Each row comes from the steps of one path. Every step used is in the known rows, and no mark comes twice. Write the path behind each row, first mark first.
In the rows, 128 means zero.
Known rows:
tolu/tabo: [153  98 142  85 100 111 171 156 151 156 170  99 130 144 143 114  86 138
 183 128 150]
lolov/zukik/tolu: [129 114 165 148 104 116 135 143 123  96 137  75 105 124 117  79 105 133
 200 165 145]
zukik/tolu/tabo: [161 100 140 117  85 107 166 150 158 133 147  82 118 126 133 121  98 140
 186 133 168]
zukik/vive: [145 100 177  90 109 106 125 152 146 133 151 147 116 138 139  87 101 120
 143 140 130]
zukik/tolu: [134 114 141 141  98  99 139 144 146 118 129  91  95 125 129 103 108 142
 165 163 140]
tabo/lolov/zukik/vive/zuvi/tolu: [165  99 212 127 115 128 125 174 115 154 105 106 123 100 111  59 105 141
 159 188 133]
lolov/tabo/gefut/zukik: [122  90 112  97 109 126 190 125 151 118 201 158 108 151 170  98  75 139
 151 138 128]
vopo/zukik/vive/zuvi/tolu/tabo: [187  92 187  85 110 137 136 178 135 159 128 114 124  90 127  85 104 141
 163 140 174]
zuvi/tolu/tabo/vive: [167 101 136  98  91 107 185 201 149 200 163  93 126 122 129  77  88 147
 194 152 144]
vopo/voke: [130 110 137  60 112 114 136 143 124 131 132 122 110 134 158  86  73 137
 156 119  96]
gefut/zukik/vive/tabo: [147 127 184  99 112 113 115 151 116 125 137 186 146 121 138  90 120 137
 117 131 126]
vopo/zukik/tolu/tabo: [162 102 150 103 103 121 161 151 152 126 139  83 116 107 125 101  91 145
 179 120 182]
zuvi/tolu/tabo/bonuz: [177  83 150  99 105  94 194 172 157 194 162  62 135 122 127  94  30 132
 197 179 169]
lolov/tabo/tolu: [126 120 169 113 107  93 142 137 124 130 166 144 112 175 164  97  71 138
 177 174 116]
gefut/zukik/tolu/tabo/vive/zuvi: [168 120 125 145 107 132 147 161 126 145 154  99 110 135 137  88 105 129
 121 158 123]
lolov/tabo: [107  92 144  89 105 118 167 137 128 126 175 160  97 173 157  93 101 131
 198 149 106]
tabo/vive: [135 119 121 110 116 102 165 182 135 172 170 111 110 161 140  65  87 136
 167 164  99]
gefut/zukik/tolu/tabo: [163 101 137 116  83 113 172 138 159 123 163  92 128 114 132 131  98 137
 173 118 170]
vive/zuvi: [137 121 143 127 129 132 118 151 111 137 135 118 102 155 152  83 107 132
 119 182  98]
vive/zuvi/tolu: [154 110 164 124 115 125 124 182 120 158 116 110 105 105 133  82 111 152
 156 197 124]
tabo/gefut/zukik/vive: [147  95 154  93 111 118 145 138 161 122 180 157 119 125 154  92  80 125
 116 128 145]

Which path is each row?
[134 121 122 108 116 120 164 142 139 127 169 160 132 131 160  93  81 152
 122 145 126]
vive/tabo/gefut/zukik
[158  85 171 112 100 136 135 160 136 140 137 162 102 100 146  82 109 140
 135 173 143]
lolov/tabo/gefut/zukik/vive/zuvi/tolu
[154 149 214 113 128 100  92 157 106 132 114 160 141 129 142  69  81 147
 121 161 141]
vopo/zukik/vive/tabo/tolu
[139 109 116 147  97 111 161 131 163 105 156 107 100 113 143 106  85 146
 138 152 151]
tabo/gefut/zukik/tolu
[148 147 223 124 116  97  92 156  98 123 126 145 146 143 142  75  87 137
 147 174 137]
lolov/zukik/vive/tabo/tolu
[148 105 199 128 129 135 114 146 105 121 126 117 119 148 125  57 101 118
 130 172 111]
tabo/lolov/zukik/vive/zuvi
[143 156 181 125 115  88 112 159 106 141 124 138 141 152 154  89  80 154
 138 185 122]
vive/tabo/tolu
[132 121 187 159 104 108 151 147 112 111 106  82 128 126 102  67 101 148
 190 168 137]
vive/tabo/lolov/zukik/tolu
[161 112 153 131 113 124 135 197 122 181 124 106 105 110 134  64 108 152
 153 199 115]
tabo/vive/zuvi/tolu
[170  90 136 125 103  88 190 150 158 161 160  51 122 144 126 104  36 123
 180 169 171]
zukik/tolu/tabo/bonuz
[163  83 226  98 103 114 158 160 134 147 141 100 146 111 105  67  83 131
 200 141 161]
zuvi/tolu/tabo/lolov/zukik/vive
[163  95 121 107 103 134 176 151 157 144 174 118 124 106 155 106  76 150
 131 148 161]
vive/zuvi/tolu/tabo/gefut/zukik
[172  82 165  88  96 119 159 151 171 142 175 147 128  96 145 100  82 132
 139 126 176]
zuvi/tolu/tabo/gefut/zukik/vive
[188  91 176  98  93 131 146 165 143 157 147 117 136  89 133 111 106 136
 154 137 166]
gefut/zukik/vive/zuvi/tolu/tabo
[160 118 145 148 109 136 137 171 112 143 142  81 107 145 131  66 109 126
 153 171 128]
lolov/zukik/tolu/tabo/vive/zuvi
[153  92 105 116  84 108 181 150 179 142 157  93 102 140 152 103  71 151
 157 154 176]
zukik/tolu/tabo/gefut
[133 123 172 117 122  95 174 153 118 165 112 123 152 156 123  71  81 166
 150 164  99]
vive/tabo/lolov
[158 116 129 122 116 130 147 176 121 169 153 103 110 161 146  76 101 127
 132 166 108]
tolu/tabo/vive/zuvi
[153  96 196 120 114 132 174 159 112 150 135  63 147 128 109  62  78 146
 209 168 139]
vive/zuvi/tolu/tabo/lolov/zukik
[153  99 161 122  87 118 158 148 142 120 154  68 124 123 124 103  98 133
 211 134 173]
lolov/zukik/tolu/tabo
[144 116 198 109 116  94 161 151 122 159 108 142 152 146 115  67  90 155
 136 152 109]
zukik/vive/tabo/lolov
[185  92 177  96  95 126 139 177 145 167 133 108 127 103 132 101 106 139
 165 149 164]
zukik/vive/zuvi/tolu/tabo
